Known rows, with every step that occurs:
zuve -> nutuviz -> dalu -> veke: [  0 -21   0 -10  -3  -1  -5   1 -32   1   2  -2   0 -16 -15   2  -6   6
 -14  -2  -4]
dalu -> veke -> povur -> nutuviz -> zuve: [ 25  20   0  48   2   1  -3   2 -11   0 -25  -2   1   6 -20  33   2  10
 -21  -1  -4]
zivus -> nutuviz: [ -6  -4   3 -11  -1  -3  10  -2  11   1   5 -10   4 -26  17   8   8  -7
  12   4  -5]
povur -> veke -> zuve: [ 4  7  0 -1  2 -6  6 -3 15  0  9 10  0 11 11 32  1 -1 35 -7  4]
povur -> veke -> zuve -> zivus -> nutuviz -> dalu: [-10  -7  -3 -12  -8 -11   3  -3  -1  -3  -9   1   2  -2   0 -55 -12  -6
  20   5   4]
dalu -> veke -> povur -> nutuviz -> zuve -> zivus: [ 25  28  -2  34   2   1  -3  11  -3   1 -30   1   2   9 -20  36 -13  -4
 -34   1  -1]
nutuviz -> zivus: [  3  -4   3 -16   3  14   0   1  12   1  18  -2  -2   9  19  19  16 -12
  15   6  -4]
veke -> povur -> nutuviz -> zuve -> zivus: [ 17  32   1  34  -2   4   2   0  14   9  -4  -1  -1   9   3  32 -10 -10
 -33   1   4]
zuve -> nutuviz -> zivus: [  8 -19   2 -18  -4   6   9  -4  11   5  27  -3  -4 -17  14  44  17 -11
   2   9  -2]
nutuviz -> povur -> veke -> dalu: [-19 -11  -1   9   4 -13   5   1  20   0  26  11  -4  16   4 -37   6  16
  10  -7  13]
zuve -> zivus -> nutuviz -> povur: [-34  -9   0 -33  -1  -6   7   4  13  -2  21  -4   7 -14   3  -8  -3  -6
  -4   6  -2]
zuve -> zivus: [ -1  15   1 -21   2   7   4   7  14   6  11   4   3   2  13  38 -13 -23
  -7  -3   2]
veke -> povur -> nutuviz -> dalu: [ 11  22   1  53  -3   9  -3  -7 -19  10   0  -5  -6   5  -3 -26  -4   5
  -1  -7   2]
zuve -> zivus -> nutuviz -> dalu: [-16  -6   1 -21  -5   1   0   1  -8   1   2 -10   3 -13   6 -52 -12 -12
  -9   7  -1]
povur -> veke: [  3   4   1  23   6 -12  18   8  15  -6  18   7   2   0  11  25   0   0
  10  -5   5]
povur -> nutuviz -> zivus: [16 25  3 -4 -3  8  9  0 13  2  7 -8 -6  3 15 22 19 -9 14  8 -3]
nutuviz -> dalu -> veke: [ -6  -6   0  -6   4   8 -12   7 -34  -4  -8   1   1  11 -15 -25  -7   9
  -2  -4  -4]
zivus -> nutuviz -> povur -> veke -> dalu: [-24 -23   0   6  -3 -22   9   0  22  -5  15   1  -2 -10   4 -62  12  18
  16   3   8]
zivus -> nutuviz -> zuve -> veke: [ -7 -15   1 -19   0  -8   3  -9  18 -12 -13 -10   4 -16  10 -17  11  -1
 -29  11   0]
nutuviz -> zuve: [ -7   0   4 -13   7   3  -3  -4  11  -1  20  -1   2  11  16  23   5  -8
 -21   1   1]
dalu -> veke: [  6   5   1 -10   4   4  -1  11  -9  -3  -7   2   4  -1  -6  41  -1   0
   5  -4  -6]

Rows:
[-30 -13  -3  -1  -4 -24  21  14  18 -14  21   3   7 -11   2 -17  -5   2
  -2   7   5]
zuve -> zivus -> nutuviz -> povur -> veke
[-24   2  -4 -24   2  -8   5   2  19  -4  21  16   2  24   1  17  -9   0
  17  -6   8]
nutuviz -> povur -> veke -> zuve -> zivus
[ 14 -18   1 -41  -8  12  -3 -15  15   8  16  -2  -6  -5  14  52  19 -12
  28   6  -5]
veke -> zuve -> nutuviz -> zivus
[-11 -13   4 -14   0  -7   3  -9  13  -5   8 -13   5 -14  17  -3  11  -6
 -16  10  -3]
zivus -> nutuviz -> zuve
[  5  37   3 -15   0   0   7   2  18   2   5  -6  -1  11  12  28  -7 -15
 -36   3   5]
povur -> nutuviz -> zuve -> zivus
[ -1  -3  -1 -32   0  13 -23  -4 -31   2 -17   4  -1  20 -16 -15  -6   6
  24  -7  -6]
nutuviz -> dalu -> veke -> zuve
[ 12 -26  -3  39  -4   1  -9   0 -37   6  -6   3  -1 -16 -26   4  -8  12
 -13  -4  -4]
zuve -> nutuviz -> dalu -> veke -> povur
[-20 -25  -2   8  -2 -25  23   0  13  -8  46   7   2 -15   0  32   5  14
  -7  -2   8]
zuve -> nutuviz -> povur -> veke
[  2 -14  -4  28  -4   3  -9  10 -34  -1 -32  -2   4 -12 -27 -45 -18   3
  -6   5  -7]
zuve -> zivus -> nutuviz -> dalu -> veke -> povur
[26 20  1 44 -3 14  5 -2  8  8  0 -3 -6  3  4 22 15 -3 16  5 -3]
veke -> povur -> nutuviz -> zivus
[ 10   3   0 -16   5   8  -7  -6  24   8 -16   7  -8   3  14 -18   4   0
  -2  -5   9]
zuve -> veke -> dalu
[-30 -10  -1  12   6 -15  16   5  11 -12  37  11   4  10   0   6   3  13
   6  -6   8]
nutuviz -> povur -> veke
[ 14   1  -4  35   6   9  -1  -4   8   4 -12  11  -1  -2   0  23  -3   3
  -5  -6   3]
zuve -> veke -> povur
[ 28  28  -2  50   0   3   3   8 -15   3 -27   1   0  -4 -19  45  -1   7
   8  -7  -5]
dalu -> veke -> povur -> nutuviz
[ -9 -17   0  -8  -2  -3  -8   4 -31  -7 -19 -10   4 -16 -13 -51  -1   9
   4   6 -10]
zivus -> nutuviz -> dalu -> veke
[  1 -17   1 -21   1  -5  -7 -12  32  -2 -26  -8  -4 -10  15 -59  14   1
 -23   9   7]
zivus -> nutuviz -> zuve -> veke -> dalu
[ -3   5  -3 -43   0  14 -23   2 -25   4 -23   7   0  22 -16 -16 -21  -6
  10  -5  -5]
nutuviz -> dalu -> veke -> zuve -> zivus
[ 10  23   0   4  -1   2  -5   6 -32  -2 -18  -6  -3   5 -16 -24  -4   7
  -3  -4  -5]
povur -> nutuviz -> dalu -> veke
[ -2  -4   1 -18   7   2  -2  -7  17  -7  -3   4   1   8   8   9   4  -4
 -35   2   5]
nutuviz -> zuve -> veke
[  9   6  -1 -30   2  12 -12   0  -6   2 -19   6   2   9  -9  46   0  -2
  32  -8  -8]
dalu -> veke -> zuve
[ 10   3   2  19   4  -9   8   2  26   5   8   9  -6   5  13 -16   3   2
  14  -6  12]
povur -> veke -> dalu
[  5 -10  -3  41   3  12 -17   4 -38   2 -16   7   0   9 -25 -23 -10  15
   1  -7  -5]
nutuviz -> dalu -> veke -> povur
[ -5 -16  -1 -31  -6   5 -17  -6 -30  -2 -29  -7   2  -5 -14 -46   1   8
  31   2 -11]
zivus -> nutuviz -> dalu -> veke -> zuve
[ -1  26   4   5  -4   4   1  -6 -12   5   8 -11  -5   3   9 -28  -1   1
  -3  -4   1]
povur -> nutuviz -> dalu
